What can hang from each mark:
z529: z742
z368: z742 z810
z742: z283 z425 z431 z529
z592: z431
z810: z368
z425: z565
z565: z283 z425
z283: z810
z170: z543
z543: z170 z529
z431: z592

Known rows, with every way that one mark hangs from another:
z810[z368[z742[z283]]]: [ 1.59  0.58 -0.06  0.09 -1.33  1.21 -1.17 -0.16 -1.41 -3.92  0.20 -0.32
  0.22  1.35  1.07 -2.12  0.45 -2.03  0.99 -0.01 -2.63 -1.80 -1.22  1.80
 -1.40]
z742[z431]: [ 1.37  0.41 -0.23  1.18  0.19  1.24 -0.92  2.56 -1.06 -4.26  1.41 -0.89
  1.64  1.00 -0.53  0.98  0.14 -2.08 -0.64 -0.02 -2.79  0.04 -0.56  1.34
  0.43]
z368[z742]: [ 1.21  1.44  0.15  0.95 -1.10  1.51 -1.06  0.22 -1.50 -3.99  0.65 -0.11
  0.68 -0.13 -0.65 -0.43 -0.67 -2.07 -0.22 -0.08 -2.33 -0.06 -0.86  1.76
  0.08]
z565[z283[z810] z425]: [ 1.47  1.79 -0.74 -0.82 -2.54  0.35 -3.25  2.68 -0.37 -5.17 -1.28 -0.87
  0.91  2.16 -0.67  1.15  0.62 -1.60  1.36  1.27 -2.41  0.50 -1.87  2.68
 -0.12]
z810[z368]: [ 1.69  0.52 -0.59  0.69 -0.74  1.05 -1.80  1.60 -0.78 -3.48  0.48 -0.48
  0.74  1.15 -0.13 -0.44 -0.07 -2.22 -0.02  0.16 -1.76  0.22 -2.11  1.89
  0.18]
z425[z565[z283[z810[z368]]]]: [ 2.07  1.30 -0.07 -0.64 -1.75  1.14 -3.13  2.54 -0.24 -4.30 -1.03 -0.75
  0.07  2.42  0.46 -0.09  1.56 -1.17  1.60  1.02 -3.26  0.16 -2.71  2.63
 -1.01]
z283[z810[z368[z742[z425[z565] z431 z529]]]]: [ 2.32  0.75  2.38 -0.49  0.88  1.79 -2.67  2.88 -1.18 -4.73  3.28 -0.54
  1.76  1.48  2.56 -3.70  1.96 -1.45  2.19 -0.68 -4.85 -2.08 -2.02  1.21
 -3.04]
z592[z431]: [ 1.31  1.78 -0.48  1.08 -0.38  1.37 -1.01  1.30 -0.84 -4.44  0.70 -0.72
  1.84  1.22 -1.17  1.74  0.53 -1.94 -0.95  0.05 -1.08  1.04 -2.61  2.20
  0.63]
z170[z543[z529[z742[z425[z565[z283]] z431]]]]: [ 0.86 -0.09 -1.95  0.83  0.09  0.78 -0.06  2.12 -0.08 -4.54  2.05 -2.33
 -0.65  0.69 -1.39  3.54  0.59 -3.71 -0.22  0.29 -5.65 -2.17 -1.61  1.07
 -1.40]
z810[z368[z742[z283 z425 z431 z529]]]: [ 1.99 -0.58  0.73  0.01  0.84  1.11 -0.97  1.75 -1.38 -4.81  3.03 -1.15
  2.30  1.93  3.02 -3.18  1.51 -2.38  1.58 -0.62 -4.75 -3.86 -0.92  0.68
 -2.98]
z368[z742[z283] z810]: [ 1.17  1.53  0.51  0.32 -1.63  1.35 -0.33 -1.52 -1.37 -3.82  0.09 -0.47
  0.83  0.25  1.20 -0.50  0.83 -1.84  0.43  0.21 -4.23 -2.38  0.53  1.38
 -1.61]
z425[z565]: [ 1.41  0.75 -0.16  0.55 -0.73  1.56 -1.49  0.78 -0.44 -3.69  0.15 -1.00
  1.51  0.25 -1.01  1.23  0.39 -2.27  0.00  0.52 -1.91  0.03 -1.61  1.81
  0.08]
z543[z529[z742]]: [ 0.76  0.28 -0.94  1.84 -0.95  0.53  0.40  1.59 -0.50 -3.61  1.76 -0.94
 -1.08 -0.17 -1.55  3.49 -1.86 -3.11 -1.21 -0.09 -2.52  0.44 -2.20  1.35
  0.17]
z742[z283 z425 z431 z529]: [ 1.71 -1.15 -0.05  0.75  1.23  0.75 -0.24  2.50 -0.62 -4.90  2.93 -1.67
  3.26  2.10  1.84  0.60  1.21 -2.97  0.41  0.04 -4.37 -2.95 -0.81  0.41
 -1.93]
z283[z810[z368[z742[z529]]]]: [ 2.18  0.76  1.57  0.63 -0.71  1.28 -2.00  1.78 -1.17 -3.92  2.07  0.72
  0.49  1.88  1.71 -1.91 -0.44 -1.36  1.02 -0.43 -3.23 -0.07 -2.69  1.83
 -0.80]
z565[z425]: [ 1.15  1.03 -0.94 -0.10 -1.55  0.86 -2.48  1.19 -0.63 -4.21 -0.05 -1.08
  1.86  0.63 -1.31  0.43 -0.02 -2.42  0.44  0.57 -1.07  0.08 -1.39  2.08
  0.54]
z742[z283 z431 z529]: [ 1.71 -1.35 -0.08  1.08  0.60  0.81  0.16  2.04 -0.59 -4.50  2.27 -1.36
  2.69  2.50  1.47  1.72  0.49 -2.40 -0.09  0.07 -3.50 -1.89 -0.89  0.76
 -0.51]
z742[z283 z425[z565] z431 z529]: [ 1.78 -1.04  0.43  0.03  1.30  1.17 -0.74  1.98 -0.27 -4.81  2.64 -2.19
  3.52  1.74  1.82  0.46  2.16 -2.87  1.09  0.25 -4.35 -3.46 -1.03  0.52
 -2.52]
z283[z810]: [ 1.63  1.31  0.49  1.07 -0.91  1.07 -1.63  2.21 -0.85 -3.94  0.64  0.22
  0.40  1.30 -0.42  1.38 -0.31 -1.74 -0.25  0.54 -2.42  1.40 -1.96  1.94
  0.16]
z543[z170]: [ 1.16  0.43 -0.98  1.82 -0.83  0.95 -0.54  1.26 -0.73 -3.20  1.54 -0.19
  1.23  0.64 -1.08  3.37 -1.13 -3.00 -1.47  0.15 -1.60  0.73 -1.80  1.55
  1.33]
z565[z283[z810[z368[z742[z431]]]] z425]: [ 1.77  2.33  0.33 -1.63 -2.07  0.87 -3.88  3.24 -1.40 -5.55 -0.14 -0.63
  0.40  2.43  1.02 -3.14  1.55 -0.68  2.56  0.14 -3.84 -0.95 -1.14  2.68
 -1.41]
z543[z170 z529[z742[z431]]]: [ 0.67 -0.07 -1.03  2.42 -0.12  0.58  1.06  2.75 -0.73 -3.53  3.89 -0.85
 -0.61  0.34 -1.22  4.88 -1.76 -3.38 -1.92 -0.73 -3.20  0.17 -1.75  0.91
  0.62]
z529[z742[z283[z810] z425[z565] z431]]: [ 1.36  1.29  0.94 -0.40  0.63  0.98 -1.57  2.90 -0.70 -5.30  2.33 -1.70
  0.33  0.14  1.50  0.88  1.76 -1.94  1.14  0.65 -4.48 -2.00 -1.01  1.22
 -3.59]
z283[z810[z368]]: [ 1.99  1.07  0.37  0.51 -0.93  1.07 -2.39  2.65 -0.88 -3.69  0.74  0.31
 -0.04  1.79  0.38 -0.51  0.12 -1.57  0.52  0.28 -2.28  1.16 -2.71  2.16
 -0.31]
z431[z592]: [ 1.37  1.49 -0.94  1.49 -1.29  1.11 -0.55  0.25 -0.59 -4.30 -0.22 -1.00
  1.90  0.34 -0.56  1.22 -0.37 -1.67 -1.32  0.05 -0.96  0.36 -1.71  2.13
  0.63]

Rows:
[ 2.11  0.44  0.65 -0.16  0.42  0.83 -1.99  3.43 -1.15 -4.82  1.84 -0.79
  1.01  2.51  2.13 -1.83  2.21 -1.93  1.41  0.17 -4.23 -1.81 -1.43  1.33
 -2.96]
z742[z283[z810[z368]] z425 z431]
[ 2.14  1.18  0.33 -0.03 -0.14  0.92 -1.64  2.93  0.05 -6.03  1.16 -2.08
  3.29  2.33  2.02  0.60  2.26 -0.99  0.93  0.32 -4.44 -1.82 -2.12  1.69
 -2.19]
z742[z425[z565[z283[z810]]] z431[z592] z529]
[ 0.73 -1.04 -2.06  2.12 -0.90  0.47  1.50 -0.20 -0.21 -3.24  1.68 -0.92
 -1.73  1.09 -1.36  4.81 -1.58 -4.09 -1.45  0.30 -3.22 -1.16 -2.11  1.19
  0.12]
z170[z543[z529[z742[z283]]]]
[ 2.05  0.36  0.20  0.19 -1.12  0.78 -1.82  1.81 -0.76 -3.89  0.23 -0.06
 -0.03  2.66  1.25 -0.32  0.84 -1.78  0.96  0.59 -2.60 -0.33 -2.35  2.02
 -1.30]
z742[z283[z810[z368]]]
[ 1.26  0.89 -0.01  0.21 -0.61  1.15 -0.86 -0.04 -1.55 -4.58  0.90 -0.90
  1.33  0.19  0.63 -1.20  0.78 -2.81  0.74  0.25 -3.42 -2.54 -0.51  1.21
 -2.36]
z368[z742[z283 z425]]
[ 1.90 -0.60  0.33  0.39 -0.72  1.05 -0.77  0.13 -1.03 -3.90  1.53 -0.40
  1.26  2.02  2.12 -1.54  0.04 -2.24  1.07 -0.22 -3.10 -2.37 -1.85  1.38
 -1.30]
z810[z368[z742[z283 z529]]]
[ 0.61  0.12 -1.35  2.47 -1.01  0.45  0.91  1.59 -0.43 -3.05  2.87 -0.58
 -1.07 -0.07 -1.68  5.41 -2.51 -3.77 -1.98 -0.31 -2.27  0.59 -2.56  1.24
  0.84]
z543[z170 z529[z742]]
[ 0.62  0.31 -1.32  2.13 -0.29  0.36  0.53  2.03 -0.53 -3.43  3.50 -0.95
 -0.64 -0.60 -1.26  4.19 -1.73 -4.29 -1.56 -0.31 -3.03 -0.40 -2.41  0.84
 -0.56]
z543[z170 z529[z742[z425]]]
[ 2.29  1.00  1.13 -0.71 -1.53  1.36 -2.65  1.75 -0.48 -4.54  0.38 -0.35
  0.61  2.46  1.87 -1.30  1.05 -1.00  2.19  0.33 -4.30 -0.99 -2.81  2.25
 -1.52]
z425[z565[z283[z810[z368[z742[z529]]]]]]
[ 0.98  1.93 -0.83  1.23 -0.33  0.93 -0.08  1.62 -0.72 -5.04  1.56 -1.62
  0.97 -0.66  0.11  1.84 -0.72 -1.25 -1.56 -0.28 -1.84 -0.18 -0.81  1.82
 -0.27]
z529[z742[z431[z592]]]
[ 1.59  1.27  0.10 -0.22 -0.33  0.49 -1.94  2.64 -0.79 -4.59  1.67 -0.78
 -0.88  0.69  1.83 -0.29  0.63 -2.24  1.14  0.66 -3.43 -1.37 -2.37  1.67
 -3.37]
z529[z742[z283[z810[z368]] z425]]
[ 0.71 -0.70 -1.16  2.05 -0.15  0.28  1.67  1.99 -0.64 -3.74  3.38 -1.16
 -0.63  1.07 -0.26  5.09 -1.08 -3.60 -1.48 -0.39 -3.55 -1.31 -1.42  0.73
 -0.35]
z543[z170 z529[z742[z283 z431]]]
[ 1.77 -0.34 -0.36  0.92  0.73  0.66  0.28  1.45 -0.48 -5.41  2.22 -2.15
  4.02  1.80  2.28  0.37  1.30 -2.24 -0.23 -0.21 -3.30 -3.23 -1.16  0.81
 -1.97]
z742[z283 z425 z431[z592] z529]
[ 1.24  1.85  0.93 -0.73 -1.05  1.74 -1.19 -1.50 -1.11 -4.14  0.40 -1.34
  1.68 -0.53  1.51 -1.87  2.58 -2.19  1.63  0.39 -5.17 -3.96  0.40  1.11
 -3.65]
z368[z742[z283 z425[z565]] z810]
[ 2.23  1.27  0.71 -0.63 -0.12  1.30 -2.05  1.86 -0.62 -5.25  0.82 -1.69
  1.98  1.82  2.54 -2.48  3.29 -1.06  1.57  0.11 -3.44 -2.50 -1.98  1.84
 -3.55]
z742[z283[z810[z368]] z425[z565] z431[z592]]
[ 0.84 -0.20 -1.05  1.44  0.82  1.18  0.18  1.65 -0.38 -3.87  3.43 -1.80
 -0.45 -0.15 -1.45  2.68  0.08 -3.95 -0.72 -0.25 -4.61 -1.70 -1.83  0.75
 -1.15]
z170[z543[z529[z742[z425[z565] z431]]]]
[ 0.79 -1.23 -1.77  2.08 -0.07  0.59  1.61  1.10 -0.51 -3.74  2.66 -1.24
 -1.24  1.52 -0.87  4.31 -0.96 -3.78 -1.37 -0.13 -4.21 -1.62 -1.31  0.89
 -0.14]
z170[z543[z529[z742[z283 z431]]]]
[ 0.85 -0.40 -0.74  1.18  0.58  0.35  0.76  2.63 -0.77 -4.74  3.01 -1.97
  0.02  0.43  0.26  2.12  0.30 -3.53 -0.22 -0.13 -4.53 -2.46 -0.98  0.52
 -2.54]
z543[z529[z742[z283 z425 z431]]]
[ 1.34  1.89  0.06  0.78 -0.70  0.65 -0.17  1.93 -0.77 -5.45  1.29 -1.25
  0.20  0.69  1.55  1.96  0.25 -0.82 -0.69  0.16 -2.70 -0.75 -1.17  1.90
 -1.66]
z529[z742[z283[z810] z431[z592]]]
[ 1.33  3.25  0.21 -0.80 -1.41  1.68 -1.29 -0.23 -0.97 -5.63 -0.21 -2.29
  2.68 -0.28  1.62 -2.08  3.06 -0.70  1.04 -0.09 -5.66 -3.66  0.78  1.71
 -3.06]
z368[z742[z425[z565[z283]] z431[z592]] z810]
[ 1.65  1.51  1.47 -0.51 -0.74  1.61 -1.94  0.37 -1.24 -4.72  0.64 -0.56
  0.77  0.39  1.17 -1.64  1.99 -1.98  1.92  0.61 -4.01 -2.16 -1.27  1.60
 -3.37]
z368[z742[z283[z810] z425[z565]]]
[ 2.02  1.22  0.45 -1.36 -2.41  0.59 -3.51  2.26 -0.68 -5.08  0.21 -0.37
  0.91  2.88  1.51 -2.08  0.57 -1.18  2.57  0.33 -3.25 -1.01 -2.50  2.56
 -1.16]
z565[z283[z810[z368[z742[z529]]]] z425]
[ 1.75  1.43 -0.01 -0.20 -1.71  1.14 -2.38  2.13 -0.18 -4.58 -1.01 -0.79
  0.52  1.79 -0.37  2.05  1.15 -1.35  0.89  1.28 -3.32  0.51 -2.07  2.40
 -0.49]
z425[z565[z283[z810]]]
[ 1.08  1.42 -0.47  0.00  0.29  1.04 -0.36  0.86 -0.39 -5.58  1.48 -2.89
  1.78 -0.76  1.41  0.72  1.66 -1.86  0.11  0.26 -2.98 -3.05 -0.76  1.37
 -3.25]
z529[z742[z283 z425[z565] z431[z592]]]
[ 1.96  0.25  1.87  0.19  0.71  1.06 -0.85  2.49 -1.42 -5.32  3.23 -0.47
  1.98  1.98  2.72 -1.24  1.28 -1.92  1.31 -0.25 -5.37 -2.69 -0.76  0.75
 -2.98]
z368[z742[z283[z810] z425 z431 z529]]
[ 0.75 -0.92 -1.92  1.76 -0.24  0.37  1.11  0.31 -0.36 -3.63  2.35 -1.33
 -1.19  0.53 -0.99  3.77 -0.85 -4.62 -0.94  0.28 -3.97 -2.21 -2.08  0.79
 -1.46]
z170[z543[z529[z742[z283 z425]]]]
[ 1.99  0.59  0.11 -0.85 -0.70  1.25 -2.42  1.18 -0.57 -4.73  0.85 -1.50
  1.88  1.32  1.71 -2.34  1.56 -2.14  2.25  0.17 -4.52 -2.95 -2.16  1.62
 -2.49]
z810[z368[z742[z425[z565[z283]] z529]]]
[ 0.84  0.25 -1.86  2.70 -0.41  0.85  1.48  0.74 -0.41 -4.06  2.38 -1.31
 -0.56  0.41 -1.40  3.91 -1.58 -2.83 -2.50 -0.74 -2.90 -0.36 -1.96  1.45
  0.76]
z170[z543[z529[z742[z431[z592]]]]]
